What can hang from each mark:
J375: J625 J876
J755: J814 J910
J814: J755
J910: J625 J655
J789: J876
J655: J910
J876: J375 J655 J789
J805: J375
J625: J375 J876

Known rows, with every way that one mark hangs from another:
J910(J625(J876(J655))): [ -1 -11  14 -26   7  -9  -1 -11  -7  19   9   7  -6  -3 -11  11  -3   1
  -4  12   1 -25  10   4  16]
J625(J375(J876(J655))): [  0  -7   3 -21  10  -3   2 -19  -3   9   8   4 -15  12  -9   6  -4 -14
   0  13  13 -20   0   6  20]
J755(J814 J910(J625 J655)): [-10 -12   9 -20  -9  -3  -5   1  22  12   5  16  17   2   2   5 -13   0
  12  26 -14  -8   6   6   2]
J876(J655 J789): [  2 -17   4 -19  10  -2   1  -5  -3   7  -7   5  -7  10 -11  10   0 -10
  -1   4  10  -1  10  -2   7]
J876(J375(J625) J789): [  2 -17   6 -17  18  -4  10  -9  11  -5 -11   9  -9   2  -5   5  10  -4
 -12   3  18  -2   5  -7   9]
J814(J755(J910(J625(J375)))): [  0 -16  21 -23  -7   3   0  -2   9  -7   8  14   5  -3  12   6   0  -5
  12  10  -7  -3  -1   3   1]
J655(J910(J625(J876(J375)))): [  2 -17  18 -16   8 -18   0  -6  -2   8  11  20  -4  -2  -6  13  11   9
  -8  10  -3 -30   7   6   7]
J789(J876(J655)): [ -1  -5  -2 -11  11   0   0 -13  -6   8   5   9   0   4 -12   6  -5 -14
   4   5   6 -17   6  -1   4]
J655(J910(J625(J375 J876(J789)))): [ -2 -17  28 -28   1 -19   5  -4   4   6  17  23  -8   1 -13  16   9  -4
 -20  10  -4 -25   6   4  14]
J805(J375(J876(J655))): [  1  -9  -4 -15  16  -2  -1 -21 -12   7   3  -9 -10   9 -16   9  -4  -6
  -2   9  15 -14   3   2  17]
J755(J910): [  1 -15   2 -11   1   5   3  -8   2  -1  -2   7   7   3   4   2  -5  -7
   9   5  -3  -4   2   0   1]
J910(J625 J655): [ -7  -9  12 -17  -3 -11  -6   7  13  10  -2  11   7   2   2   1  -2  -1
  -4  14  -6 -17   7   3   5]
J789(J876(J375(J625) J655(J910))): [  0  -9   5 -16  19  -6  -2 -19  -5   5  10  14  -8   0 -21  10  13 -13
   4   6   6 -25   5   1   6]
J625(J375 J876(J655 J789)): [  2 -13  13 -23   5  -6  12 -20  -4   8   8  13 -18   9 -18  16  -4 -11
 -14   9  15 -20   3   3  16]
J655(J910): [  2 -14   3  -9   3  -3  -5   0  -5   3   1  10   2   6   0   6   6  -3
   2  -1  -5 -10   5   3  -4]
J755(J814 J910(J625)): [ -5 -14   8 -20  -1  -2  -5  -4  15  10   3  11  15   0   6   5 -10   3
  16  17 -11  -1   5   3   6]
J755(J814 J910(J625(J876))): [ -5 -11  11 -24  -2  -1   5 -12   8  12  10  16  11  -6   0  11 -13   5
   5  20  -9 -14   8   4   9]
J789(J876): [ -5  -4  -4  -5  12  -1   2  -7   2   0   4  14   7   1  -3   3  -4  -9
  -4   2   4 -12   4  -4  -2]
J789(J876(J375 J655(J910))): [  2 -12   2  -6  14  -7  -3 -14 -10   7  11  19  -6   9 -17  12   9  -9
   5   7   3 -24   6   5   1]
J375(J625 J876(J655(J910) J789)): [  1  -9   5 -36  21  -4   3 -12  -5  10   1   3 -14   8 -21  11  14 -22
  -6  10   5 -11  15  -3  17]
J814(J755(J910(J625(J876) J655))): [ -4  -8  20 -28  -9   3   9  -3   5   3   6  19  11  -8   2   9  -7   1
   3  18 -10 -18  12   3   0]
J755(J814 J910): [  0 -15  -3 -11  -2   7   2  -9   8   2  -2   9  12   6   3   6 -15   0
  15  12  -1   3   2   2  -2]
J625(J375 J876): [  1 -10  11 -11   1  -3  11 -16  -1   0   8  15  -9   1  -2   8  -6  -2
 -14   2  10 -24  -4   5   8]

Rows:
[ -1 -11  21 -21   1 -12   4 -11   3   6  14  16  -7  -4   0   7  -3   0
 -14  10   1 -27  -1   5  14]  J910(J625(J375 J876))
[ -8 -12  15 -22  -7  -5  -3   2  12   9   4  13  12   0   3   1  -7  -6
   5  19 -14 -16   6   2   5]  J755(J910(J625 J655))
[ -1  -9   5 -15  -9  13   5   0   7  -8  -5  12  13   3   6   3  -6  -7
  13  10  -6   0   7   1 -10]  J814(J755(J910(J655)))
[  5 -18   7 -18  14  -7  14 -17  -7   8  -2  14 -15   6 -21  16   2  -1
 -13  11  21 -16   9   0  12]  J625(J876(J375 J655 J789))
[ -5 -15  18 -20   5 -18  10  -1  13   9   1  24  -4   0 -14  11   2   6
 -23  20   7 -27  13   1  13]  J910(J625(J876(J375 J789)) J655)
[  1  -9  18 -26  -1   6   7  -7  -1   0   7  15   8 -11   8   9  -2   2
   4  11  -9  -9  10   0   2]  J814(J755(J910(J625(J876))))
[ -5 -12  24 -28  -4 -17  10  -4  16  10  10  23  -6   1 -11  11  -4  -6
 -24  18   3 -29   7   3  16]  J910(J625(J375 J876(J789)) J655)
[  4 -16   9 -20  14  -5  -3 -15  -6   6   1   6 -14   5 -13   8  14  -4
   6   5   6 -16   2   4   8]  J876(J375(J625) J655(J910))
[  1 -22  18 -24  10 -20  -9   0   0  13   4  15  -9  10 -17  16  15  -1
  -1  14   1 -12  13   4  11]  J876(J375 J655(J910(J625)) J789)
[  0 -15  24 -34   5 -14   7 -13   0  15  11  15 -16   4 -15  16   0  -7
 -14  15   6 -23   7   4  23]  J910(J625(J375 J876(J655 J789)))
[ -9  -8  12 -24  -9  -6   7  -7  16  16  10  19  12  -4  -6  10 -17   4
   3  28 -11 -23  10   6   8]  J755(J814 J910(J625(J876) J655))
[ -6  -8  11 -27   2  -5  -1 -12  18  10  14  14   4   3   2   6 -10  -4
   8  27  -4 -13   0   7  19]  J755(J814 J910(J625(J375(J876))))
[ -2 -10   0 -25  22  -1  10 -17   3  -4  -4  -6  -9   1 -17   8   4 -12
 -18   6  18  -4   5  -8  21]  J805(J375(J625 J876(J789)))
[ -3  -5   1 -28  22   0  10 -11  10   0  -8   4  -8   1  -7   4   6 -14
 -15   9  14  -4  11 -10  18]  J375(J625 J876(J789))
[ -5 -10  15 -22 -10   3  -2   6  13   1  -1  16  14  -3  10   3  -2  -2
  12  15 -13  -6   9   2  -2]  J814(J755(J910(J625 J655)))
[  2 -11   1 -27  15  -5  -1  -7  -6  12   2   7 -10  14 -18  13   9 -14
  -5  11   4 -10  16   0  13]  J375(J876(J655(J910) J789))
[  0 -16  23 -24  -1 -14 -12  -4  -2  15  16  11 -10   7  -8  10   8  -7
   6   9 -10 -22   2  12  11]  J876(J655(J910(J625(J375))))
[  0  -8   1 -35  22  -1   8 -15   0   9  -6   0 -15   6 -16   8   5 -19
  -7  12  16  -5  13  -6  22]  J375(J625 J876(J655 J789))
[  2  -7   1 -22  13  -5  -6 -10 -13  12   7   4  -9  10 -11   8   6 -11
   5  10   0 -17  10   5  10]  J375(J876(J655(J910)))
[ -9  -3  17 -24   2 -13  -1  -2  17  12  10  13  -5   6  -2   1  -3  -7
 -12  23   1 -29   4   7  19]  J910(J625(J375(J876)) J655)
[  2 -18   6 -21   7  -7  -3  -3  -7  10   0   8  -6  13 -15  14   8 -10
   1   3  -1  -4  11   2   3]  J876(J655(J910) J789)
[  4 -12   4 -18  16  -1   2 -17  -2   6  -7   1 -14   2 -10   4   5  -4
   4   8  17 -13   1   0  12]  J876(J375(J625) J655)
[  2  -9  -3 -26  18  -2   5  -9  -3  11  -5   3 -10  12 -14   9   1 -13
  -5  12  14  -5  15  -3  17]  J375(J876(J655 J789))
[  0 -15  15 -25   4 -13 -15   0  -7  19  10   7  -2   6  -8   9  11  -4
   8   8 -12 -17  10   6   7]  J876(J655(J910(J625)))
[ -5 -11  17 -34  13 -14  -2  -9   8  14  10   9 -15   9 -13  10   3 -14
  -9  20   8 -15   9   1  28]  J910(J625(J375(J876(J655 J789))))
[  3 -17   6 -23  19  -4   7 -13   5   4  -9   4 -16   5 -17  10   8  -7
  -6   8  21  -4   6  -4  14]  J876(J375(J625) J655 J789)
